What can hang from each mark:
Z_539: Z_147
Z_799: Z_28 Z_998
Z_765: Z_147 Z_179
Z_147: Z_28 Z_367 Z_765 Z_998
Z_367: Z_533
Z_533: Z_539
Z_998: Z_147 Z_799

Known rows, with every way that one mark hangs from another:
Z_147{Z_28 Z_367 Z_998{Z_799}}: [ 10 -23   2  29   3 -21  17  -5 -23 -20 -53   8  31   4  -8  66   7 -33
  23]
Z_765{Z_147{Z_367 Z_998{Z_799}} Z_179}: [  8 -13 -13  10   5  31  18 -27 -19 -70  22  27  37 -11   7  59 -14   4
  15]
Z_147{Z_28 Z_367 Z_765{Z_179} Z_998}: [ 23 -21   8  16  -7 -12   6 -36 -37 -95 -25   5   9  10 -22  26  27 -27
  30]
Z_799{Z_998{Z_147{Z_28}}}: [-30 -14  11 -67 -15 -19 -26  -1  10  37 -14   2  10  -1  34 -12 -29  16
   8]
Z_147{Z_28 Z_765 Z_998{Z_799}}: [ 17 -19  27  20 -19  -3  -2 -17  -5 -32 -91  14  -9   3  -4  48  22 -41
  13]
Z_998{Z_147{Z_28 Z_367{Z_533}} Z_799}: [ -3 -19 -33 -19  15 -24 -20 -26   0  43 -34   0   4   8  31  -7   6   1
  23]
Z_539{Z_147{Z_28 Z_765 Z_998{Z_799}}}: [ 17 -20   5   3 -24 -10  -4   3  15 -16 -62   2  13  13  -5  51  14   3
  18]
Z_367{Z_533{Z_539{Z_147}}}: [-12  12 -20  -9  14 -23 -17  -6  23  51   5 -31 -30 -29  18 -57  -9  45
  15]
Z_799{Z_998}: [-28  -8  12 -38 -16  -5 -14   4  11  19 -15  14   8 -13  31 -12 -28  35
  -2]
Z_998{Z_147{Z_28 Z_367} Z_799}: [ -3 -25 -19 -25  18 -20 -12 -19  -4  24 -47   8  12  10  28  17   9   6
  16]
Z_765{Z_147{Z_28 Z_367} Z_179}: [-14  -6  -3  11  -3   6  -5 -16  -6 -95  44   7  11  -1  -1  38   4  10
   2]
Z_799{Z_28 Z_998{Z_147}}: [-26  -9  26 -77  -4   1  -8 -12  22  58  48  27  15 -23  36  11 -24  24
  -3]
Z_765{Z_179}: [ -5 -12  14 -22  15  17  -2 -38   3 -36 -14  16  -2 -17  17 -26 -11  47
   4]
Z_799{Z_28 Z_998{Z_147{Z_367 Z_765}}}: [-16 -12  12 -67  -6  -4  -7 -19   9  25  59  29  14 -15  28  10  -5  23
   1]
Z_367{Z_533{Z_539{Z_147{Z_998}}}}: [ -6  11 -18 -10  12 -22  -9  -7  16  55  -4 -28 -22 -30  14 -44 -16  33
  22]
Z_147{Z_28}: [-26  -4  22   1  -1 -25 -14   1  12 -11 -46  -4 -24  -3   3  22   6   7
  -5]
Z_539{Z_147{Z_367 Z_765}}: [  4  -9 -34  -7  -5 -15  -1  -3   6 -35 -15   1  -1  14   2  18  20  60
  12]
Z_539{Z_147}: [-11  -6 -13 -22  -2 -10  -3   7  25  13 -27   0   2   1  11  23  -7  62
   5]
Z_367{Z_533{Z_539{Z_147{Z_998{Z_799}}}}}: [  0   6 -17  -3  11 -17 -10  -7  19  59 -12 -24 -15 -30  18 -42 -12  29
  21]
Z_533{Z_539{Z_147{Z_765 Z_998}}}: [ 12  -1  14 -25  13 -15   7   6  10  -2 -30 -21  -8 -29   1  -9   7  41
   9]
Z_539{Z_147{Z_998{Z_799}}}: [  9 -16  -8 -12  -6   1  11   5  14  26 -55  10  28  -1   9  48 -16  32
  20]
Z_367{Z_533{Z_539}}: [-18  15 -14  -7  19 -19 -15 -15  14  50  -5 -24 -42 -36  22 -64  -9  36
   9]

Rows:
[ 16 -19 -20  -3   2  -4  23   1   4  10 -12  15  43   0   1  66  -2  30
  21] => Z_539{Z_147{Z_367 Z_998{Z_799{Z_28}}}}
[  5  -9  15  -2   0  42  16 -28   1 -47  23  34  26 -23  12  63 -19   0
   4] => Z_765{Z_147{Z_998{Z_799{Z_28}}} Z_179}
[-17   1 -43 -53  33 -27  -9 -26 -10  49  -3 -14 -20  -9  30 -33 -12  39
  24] => Z_998{Z_147{Z_367{Z_533{Z_539}}}}
[ 12  -6  16 -20  19 -12  10  11  13  19 -33 -18  11 -33   8  -1  -3  39
   8] => Z_533{Z_539{Z_147{Z_998{Z_799}}}}
[-13  -5 -37 -36   8 -35 -25 -32 -10   8 -18 -12 -34  13  17 -20  14  10
  25] => Z_998{Z_147{Z_28 Z_367{Z_533} Z_765}}
[-12 -18  -9 -67  -9  -6 -20 -22  -7  -1   6  12  15   2  34 -35 -18  35
  16] => Z_799{Z_998{Z_147{Z_367 Z_765{Z_179}}}}
[  1 -20 -16 -37  31   2   7 -31   3  45  -3  31  17 -10  35  28   7  23
   8] => Z_998{Z_147{Z_367} Z_799{Z_28}}
[  1 -13  31   2 -13  -5 -24 -34   5 -82 -35   4 -30   4  -3 -14  32   6
   0] => Z_147{Z_28 Z_765{Z_179}}
[ -8 -13 -18   1  -6 -34  -6  14  12 -20  -8 -12  15  16  -5  36  12  40
  13] => Z_539{Z_147{Z_28 Z_367}}
[ -5  -9  -8  22  -7 -33 -11 -14 -14 -77 -28  -2 -29  15 -11  16  47   6
   4] => Z_147{Z_28 Z_367 Z_765}
[ 18 -28 -28 -36  19   9  -9 -49 -13 -12 -38  23  10   6  35 -18  15  29
  19] => Z_998{Z_147{Z_367 Z_765{Z_179}} Z_799}
[  3 -18  29  14  -5 -10   6  -5  -1   9 -83   9  13  -5   1  57  -5 -36
  14] => Z_147{Z_28 Z_998{Z_799}}
[  2  -1  23 -15   7 -28 -12  11  21 -16 -23 -30 -17 -21  -2 -19  23  41
  -2] => Z_533{Z_539{Z_147{Z_28 Z_765}}}
[-23  -8   1 -63  -1  -8  -9 -17  13  60  75  21  18 -20  34   0 -20  23
   7] => Z_799{Z_28 Z_998{Z_147{Z_367{Z_533}}}}
[  0  -3  10 -11  18 -36  -2  18  12 -13  -2 -33   2 -21  -3 -11  16  44
   4] => Z_533{Z_539{Z_147{Z_28 Z_367}}}
[ -4  -2  23 -20  14 -30  -7  16  22   4 -17 -32  -8 -25   1 -13  10  43
  -1] => Z_533{Z_539{Z_147{Z_28}}}
[-27 -16  -3 -60 -11 -26 -22   0  -1  24  -1   0  18   4  29  -7 -23  18
  13] => Z_799{Z_998{Z_147{Z_28 Z_367}}}
[  0 -22 -33 -35  28  -5  -3 -27  -8  36 -47  18  13   2  39   8  -3  31
  16] => Z_998{Z_147{Z_367} Z_799}
[ -9  -8 -32   7  -8 -37 -14  10  15   1   4 -20   7  15  -3  13   9  34
  20] => Z_539{Z_147{Z_28 Z_367{Z_533}}}
[  7  -5  13 -12  17 -35   8  16   3  -6 -12 -31  12 -22  -7   6   8  28
  13] => Z_533{Z_539{Z_147{Z_28 Z_367 Z_998}}}
[ -7  -4 -47  -4   1 -23  -4   1  11  14   5  -9   7   7   8   4  -3  59
  21] => Z_539{Z_147{Z_367{Z_533}}}
[  7 -25 -19 -21   9 -16 -18 -28  -7  -3 -55  11  -3  16  24   5  28   2
  15] => Z_998{Z_147{Z_28 Z_367 Z_765} Z_799}
[ 11 -11 -42  -3  -7  -9 -11 -21   6 -37  13  -4   3  11   4 -19  15  58
  24] => Z_539{Z_147{Z_367{Z_533} Z_765{Z_179}}}
[  8 -12   4  -7 -23 -18  -4   5  12 -20 -51  -5   3  13 -10  48   9   9
  20] => Z_539{Z_147{Z_28 Z_765 Z_998}}
[  6  -3   9  -8  11 -34  -6  11  10 -31  -8 -30  -9 -17  -6 -14  29  43
   4] => Z_533{Z_539{Z_147{Z_28 Z_367 Z_765}}}
[ 26 -16 -14  -1   8   9  22 -45 -41 -79 -24  20   8  -1  -6  11  11   9
  30] => Z_147{Z_367 Z_765{Z_179} Z_998}
[  4  -3  26 -19  12 -27   3  16  14   8 -26 -30   4 -27  -3   2   1  27
   9] => Z_533{Z_539{Z_147{Z_28 Z_998}}}
[ -1 -13 -30 -57  22  -6  -9 -47 -20 -21 -17  10 -14   5  23 -23   7  41
  21] => Z_998{Z_147{Z_367 Z_765{Z_179}}}
[-15   1 -17  21  12 -48 -14  -4  -5 -10  12 -32 -19  -9  -4 -22  20   6
  15] => Z_147{Z_28 Z_367{Z_533{Z_539}}}
